In the rows, 128 means zero.
Known rows, with every step that occurs
nevemit kiluse: [118 109 165 131 135 110 123 145 139 137 129 156 146 156 138 150 102 142 113 138 91 166 132 148 111 109 116 141 115 135]
kosuz vetid vupuz: [158 170 150 168 107 120 140 82 116 148 115 110 125 92 126 157 138 138 176 146 151 110 90 103 170 137 136 109 108 160]
padiz kiluse: [115 121 160 149 121 132 138 154 148 151 122 169 143 139 130 158 112 119 111 143 128 134 168 163 102 123 121 147 129 144]
nevemit kiluse padiz vipin kosuz: [111 116 108 84 172 138 135 146 135 121 176 141 131 155 137 91 103 133 89 143 82 172 118 137 102 124 136 151 163 136]
vupuz vetid kosuz vipin duzed padiz dorap: [141 121 105 126 131 126 109 113 143 118 109 98 107 89 128 112 164 82 155 76 139 102 102 69 137 158 120 123 150 89]
vipin vupuz: [115 139 153 159 114 135 126 122 96 122 131 142 146 127 143 168 115 164 131 153 127 131 123 143 178 109 118 120 94 164]
vipin kosuz vetid vupuz: [155 175 140 159 125 136 149 65 112 129 145 100 107 83 133 143 163 136 178 137 163 88 82 85 196 149 136 74 122 177]
duzed padiz vipin kosuz vetid vupuz: [162 147 110 119 128 143 142 86 118 134 128 79 111 86 118 112 133 142 150 126 172 125 71 114 162 147 165 102 139 159]
vipin duzed padiz kiluse nevemit: [118 83 128 123 117 134 130 152 148 110 129 159 148 212 128 160 99 122 79 109 100 130 187 155 39 134 107 178 109 71]
dorap padiz duzed vipin kosuz vetid vupuz: [114 150 91 127 129 94 127 109 100 138 139 79 95 83 129 105 147 118 149 123 195 68 123 116 153 146 158 91 147 133]
kiluse padiz duzed vipin kosuz vetid: [107 138 92 94 164 103 124 133 119 127 165 89 94 104 129 117 158 115 115 120 145 76 131 105 127 114 139 110 153 131]
dorap padiz: [113 128 151 136 115 98 131 153 160 116 123 153 151 135 146 135 98 145 105 153 133 159 141 170 123 122 110 113 97 126]
vupuz vipin duzed padiz dorap: [103 106 141 128 128 137 96 143 149 113 94 137 117 151 124 106 144 104 122 97 127 163 154 142 100 124 106 122 129 82]
vetid kosuz: [151 133 161 152 119 117 147 110 154 129 120 131 120 110 114 142 128 124 144 137 138 129 95 130 156 118 118 108 122 156]
duzed vipin: [128 111 145 105 136 105 125 163 128 149 119 118 137 149 114 138 136 146 129 150 159 131 125 167 148 90 140 134 132 143]
dorap padiz kiluse: [101 122 145 143 118 112 137 173 162 133 124 175 156 135 146 142 91 118 90 145 134 147 186 179 89 136 115 139 121 115]
nevemit kiluse padiz dorap: [84 119 122 115 152 82 115 179 152 128 144 170 156 155 149 103 91 109 75 137 39 176 176 139 75 124 94 170 144 100]
kiluse padiz dorap: [91 138 126 122 132 90 126 171 163 127 137 158 149 136 140 106 105 109 89 148 78 158 166 146 103 123 92 150 138 115]
kosuz vetid vupuz vipin duzed padiz: [162 151 138 154 114 156 121 67 115 108 87 91 107 110 112 135 165 133 187 102 164 127 89 83 152 139 138 99 108 104]
nevemit kiluse padiz duzed vipin vupuz vetid kosuz: [125 128 96 108 150 96 121 133 85 122 135 95 106 106 109 97 136 122 122 101 95 85 110 66 130 115 124 163 167 121]
dorap padiz duzed vipin vupuz: [76 113 108 124 117 92 107 166 86 131 128 121 133 128 142 127 98 146 101 136 158 112 167 177 134 102 140 133 120 121]
vupuz vetid kosuz: [178 148 167 149 116 126 143 100 160 124 114 114 109 92 103 126 158 124 162 127 145 106 63 90 164 135 107 107 125 161]
vipin kosuz vetid vupuz difu: [167 194 149 177 125 150 151 68 80 129 110 109 119 75 126 130 183 150 178 131 152 88 55 73 206 154 162 80 121 202]
vipin duzed padiz: [120 98 139 130 129 128 115 111 155 100 106 136 139 164 129 136 119 155 108 125 120 162 124 147 98 125 106 131 81 96]
vetid vupuz vipin duzed padiz: [147 127 144 144 100 154 123 96 125 101 80 113 114 139 105 110 144 137 169 112 146 154 106 112 137 126 136 115 107 101]
kosuz vetid vupuz vipin padiz kiluse: [168 158 110 151 113 169 139 82 108 150 121 118 116 79 125 150 165 102 189 115 149 84 146 88 149 158 138 100 132 123]
kiluse padiz duzed vipin vupuz vetid kosuz: [134 145 97 116 134 107 129 124 95 116 130 85 99 85 102 94 152 125 137 116 131 65 100 77 157 114 126 142 156 138]
kiluse padiz vipin kosuz: [121 132 110 91 151 146 143 138 144 119 172 131 125 136 131 95 117 133 101 153 118 157 108 144 130 123 137 130 153 151]

Rows
[156 154 168 159 87 148 138 117 118 132 99 122 111 114 104 123 143 128 187 137 155 144 101 123 177 111 145 105 132 155]
vetid vupuz vipin
[123 104 113 124 128 142 132 124 145 142 139 164 152 136 144 149 121 126 110 141 105 119 181 152 96 141 106 133 105 115]
vipin padiz kiluse
[86 105 108 101 137 90 121 162 131 125 148 117 108 129 134 99 127 123 99 129 170 106 157 171 122 117 140 102 141 123]
dorap padiz duzed vipin kosuz
[89 97 125 133 133 109 100 134 158 117 104 144 142 163 140 112 117 120 95 117 105 158 156 155 83 140 97 140 106 85]
vipin duzed padiz dorap
[111 111 121 92 153 123 126 166 143 139 149 146 151 165 130 107 75 137 88 151 69 194 128 150 78 110 136 181 151 120]
nevemit kiluse padiz vipin
[159 115 112 130 129 159 129 110 144 119 110 108 111 92 121 142 159 93 156 77 152 92 117 68 122 160 136 138 149 91]
vupuz vetid kosuz vipin duzed padiz kiluse
[155 165 164 178 94 134 145 111 93 142 79 141 146 117 113 118 139 161 161 152 124 137 81 118 169 127 159 130 107 182]
vetid vupuz difu
[114 98 83 110 112 133 113 117 112 148 155 128 125 101 158 145 112 113 140 125 116 99 161 131 120 125 142 110 111 109]
kosuz vipin padiz duzed
[114 142 116 127 154 147 127 149 60 129 125 149 168 147 140 110 94 171 94 145 61 179 104 127 127 115 163 186 139 159]
nevemit kiluse padiz vipin vupuz difu
[99 103 108 96 164 142 112 129 137 128 150 144 145 194 137 104 90 137 94 144 71 184 125 136 59 125 129 188 140 89]
nevemit kiluse padiz vipin duzed
[141 142 132 103 167 122 128 125 114 137 149 84 105 108 130 155 183 138 148 125 187 84 99 120 183 118 140 85 143 165]
duzed vipin kosuz vetid
[107 113 107 118 131 111 114 129 146 139 141 152 150 130 153 121 124 119 109 139 92 129 167 154 116 142 90 119 108 108]
vipin padiz dorap
[133 95 138 119 108 112 143 189 154 120 130 164 155 182 123 159 80 118 70 120 105 144 191 168 57 119 113 170 117 102]
duzed padiz kiluse nevemit
[154 131 119 142 99 171 139 105 120 143 116 141 125 113 118 121 147 113 171 127 129 115 164 120 134 144 135 117 133 118]
vetid vupuz vipin padiz kiluse
[127 122 136 112 139 158 133 124 133 143 156 124 116 137 128 118 125 139 124 150 156 144 98 161 150 123 150 110 147 174]
padiz vipin kosuz
[178 166 119 144 111 156 132 60 106 133 121 96 113 80 125 138 171 130 202 123 149 99 100 83 182 142 132 75 107 128]
kosuz vetid vupuz vipin padiz
[143 148 140 133 120 170 121 118 94 146 128 113 129 116 122 135 127 159 147 146 151 129 78 129 174 128 136 141 133 180]
padiz vipin vupuz vetid
[171 121 118 120 126 146 127 90 139 101 108 88 107 92 120 131 164 117 172 86 155 105 71 62 155 144 131 112 125 103]
vupuz vetid kosuz vipin duzed padiz
[111 117 139 131 105 106 147 192 157 125 150 179 160 182 146 160 75 107 76 134 117 134 206 180 66 136 105 162 121 100]
dorap padiz kiluse nevemit
[127 113 152 137 107 127 145 174 140 141 151 170 147 185 126 173 94 109 94 131 110 121 186 163 83 120 117 167 131 128]
padiz kiluse nevemit
[130 106 151 127 123 156 111 117 143 94 95 130 116 155 117 129 146 139 137 107 142 165 124 137 120 114 120 112 101 95]
vupuz vipin duzed padiz
[85 98 95 76 170 93 118 168 119 124 168 121 110 155 127 89 123 119 80 121 91 122 158 127 87 104 134 146 162 113]
nevemit kiluse padiz duzed vipin kosuz
